Each row was made from one walk, in order. Every step used is in the known rows, and no mark comes twice. Write each row's walk.
(in the rows, 128 means zero)
Known rows
pomeziv > gubo > giku > togu > zunu: [131 124 147 117 130  95 160 178 127 144 177 165 170 104 164 144  89 149
 104 130 130 178 134 226 139 111 172 140 136 105 160 137]
zunu > togu > giku > maro > pomeziv: [109 116 124 134 133 174 183 195 198 107 147 159 156  76 141 139 113 125
 138 129 177 131 120 209 132 159 167 107 172  95 137 140]
maro > pomeziv > gubo > giku > togu: [136 120 118 106 144 115 159 171 133 121 155 158 170  73 159 143 117 132
 111 137 172 159 135 218 150 139 158 128 114 116 165 143]
monu > maro > pomeziv > lofil: [113 126 158  73 190 119 167 164 135 124 153 158 159  92 151 160 168 137
  93 135 161 184 128 168 136  95 129 140 124  99 133 153]
maro > pomeziv: [130 109 125  97 156 133 170 165 148 111 144 148 149  83 155 158 121 126
 109 137 161 137 138 152 104 138 130 112 169  93 135 174]
zunu > gubo > pomeziv > lofil > monu > maro: [119 103 150  75 199  70 177 164 103 129 164 116 165 140 146 129 150 140
 110 147 141 198 140 115 137  96 119 149 151 111 105 140]
togu > zunu > bipu: [121 117 146 103 134  78 159 167 153 131 167 177 138 111 167 163 100 130
 109 137 108 163 140 156  80 112 133 125 201  77 119 149]
bipu > zunu > gubo > pomeziv > lofil > monu: [129 108 146  86 185  90 182 140 112 125 146 119 169 178 151 132 141 120
 120 156 123 162 143 107 132 108 114 136 128 106  88 162]
lofil > pomeziv > gubo > giku > togu > zunu: [130 128 109 113 129  72 159 181 129 143 164 164 176 134 172 134  98 163
 116 131 140 172 135 214 140 119 170 129 155 115 141 138]
bipu > zunu > togu > giku: [119 123 152 121 177 197 193 170 177 121 151 165 158 160 153 165  90 110
 149 147 123 128 126 173 113 159 162  99 154  74 111 156]
togu > giku > gubo: [103 120 129 114 175 156 176 169 152 116 161 139 149 122 156 160 102 129
 121 128 130 140 137 112 123 159 119 132 188  61 157 181]
togu > zunu > gubo > pomeziv: [126 119 121 118 144  66 171 174 118 123 178 114 135 132 153 130  94 102
 103 129 132 166 148 108  95 117 131 111 190  91 105 176]
lofil > giku > togu: [136 147 135 113 163 104 173 161 129 133 150 149 164 136 157 151 107 152
 136 168 138 153 151 211 110 113 152 123 167  88 169 143]
bipu > zunu > togu > giku > gubo: [108 124 141 131 187 192 190 168 173 116 153 162 153 154 147 157  88 109
 144 139 123 141 128 125 123 148 152 114 152  56 140 169]
pomeziv > lofil > monu: [131  98 161  78 160 123 176 148 129 139 153 162 175 126 155 166 138 170
 115 153 115 160 140 161 134 105 126 153 168  92 131 152]
lofil > giku > maro > pomeziv > gubo > zunu: [146 140 136 111 119 137 166 161 149 122 147 164 186  90 171 151 127 177
 116 135 162 156 155 195 134  99 158  84  67  92 181 143]
bipu > zunu > togu > giku > maro > pomeziv: [109 123 137 129 156 189 189 188 199 106 140 164 162 116 143 137 113 118
 150 137 166 130 113 204 127 147 167 102 132  97 123 135]
togu > zunu: [126 114 154 110 137 113 169 173 144 135 170 154 144 118 163 156  93 141
 109 134 114 159 142 162  95 105 143 129 189  80 127 172]
lofil > monu > maro: [126  82 167  72 199 115 172 179 133 130 157 142 167 122 154 146 111 176
 135 158 136 183 140 150 110 106 139 153 174  98 129 132]
bipu > zunu: [139 122 157  98 183 142 185 156 142 123 140 152 157 168 162 171 105 126
 127 149 119 144 144 158  90 122 132 121 149  84 119 167]
monu > maro > pomeziv: [121 109 145  85 193 124 169 181 142 113 150 143 153  84 154 151 130 137
 113 138 170 175 133 156 108 114 140 130 150  97 134 154]
bipu > zunu > gubo: [140 121 153 115 193 130 188 154 128 116 151 111 133 171 152 171 102  98
 122 144 111 153 149 135  87 123 120 104 155  74 107 177]
gubo > giku: [156 116 139  92 161 119 182 159 145 139 158 147 168 125 170 167 110 117
 120 133 133 153 153 171 119 156 135 141 176 120 141 171]
giku > togu: [128 124 147 114 162 119 171 178 126 121 153 148 151 129 150 158 106 134
 126 153 134 151 154 210 108 114 147 133 195  71 145 150]
maro > pomeziv > lofil > monu: [119  93 141  74 152 127 167 147 140 125 146 160 174  84 156 152 153 162
 107 151 150 151 128 147 139 118 126 140 145 102 133 153]
gubo > pomeziv > lofil > giku > togu > zunu: [114 166 136 105 128  53 161 159 115 146 162 173 183 137 158 120 136 152
 108 157 140 169 136 196 144  73 160 136 135 109 147 140]
monu > maro > pomeziv > gubo: [113 114 138  85 189 133 162 179 134 108 158 153 154  79 155 152 115 155
  96 129 163 184 124 168 122 112 137 122  99  98 140 151]
maro > pomeziv > lofil > giku > gubo > zunu: [137 152 128  97 147 128 168 133 133 128 150 165 182 103 169 167 163 149
 107 147 146 161 158 110 149  86 140 107  91  65 192 177]
gubo > zunu > togu > giku: [145 121 158 123 135 202 188 176 175 121 162 171 166 129 159 180 101 123
 146 129 130 124 157 164 119 154 180  77 178  48 137 158]
pomeziv > gubo: [132 119 145 101 160 134 172 162 128 122 154 161 154 120 156 175  94 152
  93 133 120 157 143 174 113 125 130 120 138  84 136 171]
lofil > giku > maro > pomeziv: [126 138 120 109 142 111 175 166 164 126 140 146 170  89 156 138 131 157
 126 148 170 154 140 194 117 117 137 121 136 122 163 144]
giku > maro > pomeziv > gubo: [119 114 127 112 136 132 164 178 151 111 151 155 157  75 153 149 116 157
  96 127 165 158 129 205 123 115 140 121 116 103 148 151]
monu > maro: [131 115 167  85 199 120 174 178 131 124 155 147 152 130 155 165 114 142
 118 141 138 180 142 164  96 109 135 145 172  88 131 149]
monu > maro > pomeziv > gubo > zunu: [137 114 157  85 167 149 157 172 131 112 162 162 164  85 168 167 127 161
 106 124 160 177 151 157 125  95 158  99  84  67 149 144]

Write each row's walk
[104 123 106 128 164 146 185 185 151 110 162 163 159 124 145 130  93 103
 132 127 150 138 137 102 131 163 152 121 188  73 136 171] : zunu > togu > giku > gubo > pomeziv
[122 155 139  98 175 106 175 135 126 141 154 159 169 136 156 167 137 152
 104 151 114 172 143 130 138  96 118 144 127  84 179 177] : pomeziv > lofil > giku > gubo
[134 155 149  92 162 111 180 135 135 147 152 164 174 138 157 175 138 157
 104 155 118 157 139 178 130 105 128 126 131 101 153 168] : pomeziv > lofil > giku
[159 115 154  90 142 116 170 157 150 122 154 177 153 132 179 189 125 123
 125 138 114 139 179 146  84 123 139 105 183  52 130 146] : gubo > zunu > bipu
[120  96 183  61 200 115 169 160 129 137 163 159 178 127 154 159 147 180
 114 155 129 195 132 161 135  83 133 165 151 102 128 133] : pomeziv > lofil > monu > maro
[130 166 127 115 153  57 186 149 122 132 156 123 171 152 148 133 154 129
 106 144 140 172 150 170 134  98 117 128 133 125 133 156] : zunu > gubo > pomeziv > lofil > giku > maro
[109 121 128 132 168 176 186 177 168 117 164 163 150 112 144 159  85 119
 133 133 131 141 130 130 127 158 152 118 191  52 150 174] : zunu > togu > giku > gubo
[129 124 109  94 161 113 173 172 133 116 144 156 160 150 166 166 103 172
 104 131 136 152 143 159 111 129 133 111 160  90 122 169] : lofil > pomeziv > gubo
[133 137 143 100 186  97 187 143 110 122 150 124 153 188 150 148 143  92
  97 140 124 160 147 123 119 111 115 119 124  97  92 177] : bipu > zunu > gubo > pomeziv > lofil
[152 124 142 106 160 108 172 170 134 137 157 147 168 122 162 152 115 118
 131 149 145 158 155 216 129 141 156 147 187 108 156 143] : gubo > giku > togu
[129 104 138  74 157  90 176 152 120 132 150 161 189 136 155 138 142 158
 109 151 137 158 140 136 137 115 126 154 162 113 112 154] : gubo > pomeziv > lofil > monu
[125 119 136 113 116 178 167 178 170 109 155 159 171  81 169 156 129 165
 110 112 161 131 140 191 139 144 158  90 105  74 158 144] : togu > giku > maro > pomeziv > gubo > zunu
[105 132 137 123 134 175 184 179 189 116 151 176 167  79 141 147 149 133
 116 124 166 140 111 224 157 138 159 112 146  96 137 143] : zunu > togu > giku > maro > pomeziv > lofil
[130  82 138  66 183 115 161 170 137 133 155 154 186  66 161 131 121 167
 119 142 168 192 120 165 152 132 147 153  93 142 151 126] : lofil > monu > maro > pomeziv > gubo > giku
[142 119 162 115 178 165 190 167 160 122 145 169 154 163 148 168  92 112
 139 153 121 150 141 174  95 115 164 110 152  70 110 158] : bipu > zunu > togu
[134  98 140  78 134 106 172 153 156 142 145 156 197  77 157 134 165 158
 117 141 165 169 131 204 168 124 136 168 133 155 150 128] : gubo > giku > maro > pomeziv > lofil > monu
[117  96 145  89 136 116 170 161 152 126 143 157 179  81 151 137 159 173
 114 148 160 161 127 194 146  95 132 153 146 111 141 133] : giku > maro > pomeziv > lofil > monu
[142 114 115  96 147 126 165 157 142 124 155 157 168  75 165 156 112 128
  97 128 162 157 134 173 140 155 136 124 102 126 151 171] : maro > pomeziv > gubo > giku
[128 116 143 125 148  97 175 170 128 129 177 113 124 119 153 159  88 114
 107 131 108 168 139 131  86 108 128 108 198  75 119 180] : togu > zunu > gubo
[136 122 129 112 188 100 187 160 117 111 147 106 145 182 155 143 108  87
 121 141 132 152 152 109  89 133 117 110 152  94  91 178] : bipu > zunu > gubo > pomeziv
[143 117 136 122 147  86 176 161 135 141 181 115 146 115 161 150  97  96
 114 127 114 175 143 140 111 135 136 121 182 111 135 174] : togu > zunu > gubo > giku
[129 120 111 104 168  93 171 172 119 115 155 142 157 132 156 135 105 113
 109 134 147 157 159  90 114 128 120 144 183  81 143 184] : giku > gubo > pomeziv
[154 125 135 121 167  94 179 172 122 127 166 105 145 128 151 152 111  89
 133 143 137 169 161 193 120 142 143 131 191 102 148 154] : zunu > gubo > giku > togu
[155 112 141 121 123 178 173 173 154 105 155 186 159  79 157 174 105 139
 115 129 148 143 150 169 126 115 183  69 107  50 143 155] : maro > pomeziv > gubo > zunu > togu
[138 120 153 124 133 207 179 174 165 119 169 184 166 114 159 180  89 145
 127 122 121 129 149 177 131 150 179  70 129  44 143 153] : pomeziv > gubo > zunu > togu > giku
[112 152 114  96 166 112 170 134 136 129 145 160 170  93 152 152 149 144
  99 147 151 164 133 116 148 100 119 134 104  89 185 180] : maro > pomeziv > lofil > giku > gubo
[130 118 132 125 127 207 173 175 174 107 163 185 164  74 154 168 104 136
 123 123 157 122 136 166 142 156 179  59 103  53 145 159] : maro > pomeziv > gubo > zunu > togu > giku
[151 122 117  86 138 101 161 163 145 114 146 187 161 153 179 181 122 164
 114 130 123 146 172 148  98 124 140  89 156  60 119 147] : lofil > pomeziv > gubo > zunu > bipu
[153 116 150 105 144 106 181 171 158 139 152 144 176 125 162 155 122 127
 126 130 141 165 154 216 127 135 145 152 175 135 154 146] : gubo > giku > maro
[111  82 142  78 187 122 159 175 130 115 154 156 166  69 153 137 113 188
 114 145 165 183 120 154 130 111 140 140 102 102 141 130] : lofil > monu > maro > pomeziv > gubo
[123 123 145 139 148  88 164 182 115 125 178 115 122 121 147 144  93 117
 117 141 120 170 144 181  97  95 152 116 208  64 133 159] : giku > togu > zunu > gubo
[149 116 143 105 149 112 163 158 140 113 156 174 147 126 173 177 121 120
 126 137 111 157 181 100  94 112 131 124 183  31 154 160] : giku > gubo > zunu > bipu
[109 160 145  85 190  95 159 162 123 128 147 160 175  96 151 139 167 163
 116 167 171 187 125 218 149  73 150 140 103 106 172 120] : monu > maro > pomeziv > lofil > giku > togu
[146 112 129  95 128 127 154 158 147 111 153 189 154  77 172 175 126 138
 104 129 140 140 161 150 104 124 141  85 109  59 138 149] : maro > pomeziv > gubo > zunu > bipu
[104 119 122 116 141 153 174 180 179 118 145 140 162  81 156 139 126 142
 124 127 174 130 126 194 124 161 133 118 171 102 144 152] : togu > giku > maro > pomeziv
[147 111 138 101 130 161 162 160 138 111 155 168 164  85 172 171 119 150
 101 126 148 144 158 153 121 116 153  86  99  62 151 165] : maro > pomeziv > gubo > zunu
[116 153 146  72 189 104 167 153 137 135 150 164 174 100 153 155 163 161
 102 152 161 186 125 170 141  94 134 130  93 120 155 148] : monu > maro > pomeziv > lofil > giku
[120 119 137 125 156 185 190 179 174 118 161 164 154 115 149 170  90 119
 132 133 135 126 129 175 120 165 157 102 194  73 127 160] : zunu > togu > giku
[118 159 127 100 147 106 166 146 130 129 140 162 175  97 152 148 160 150
 111 164 161 153 134 213 150  98 144 127 121 100 169 150] : maro > pomeziv > lofil > giku > togu
[140 119 115 114 171  84 183 167 116 111 155 109 142 144 151 145 109  92
 114 132 140 154 159 111  96 142 118 113 193  94 105 182] : zunu > gubo > pomeziv
[165 116 162 123 133 177 177 170 143 119 164 188 162 118 157 185  91 142
 120 132 118 154 166 177 117 108 185  81 130  42 141 158] : pomeziv > gubo > zunu > togu
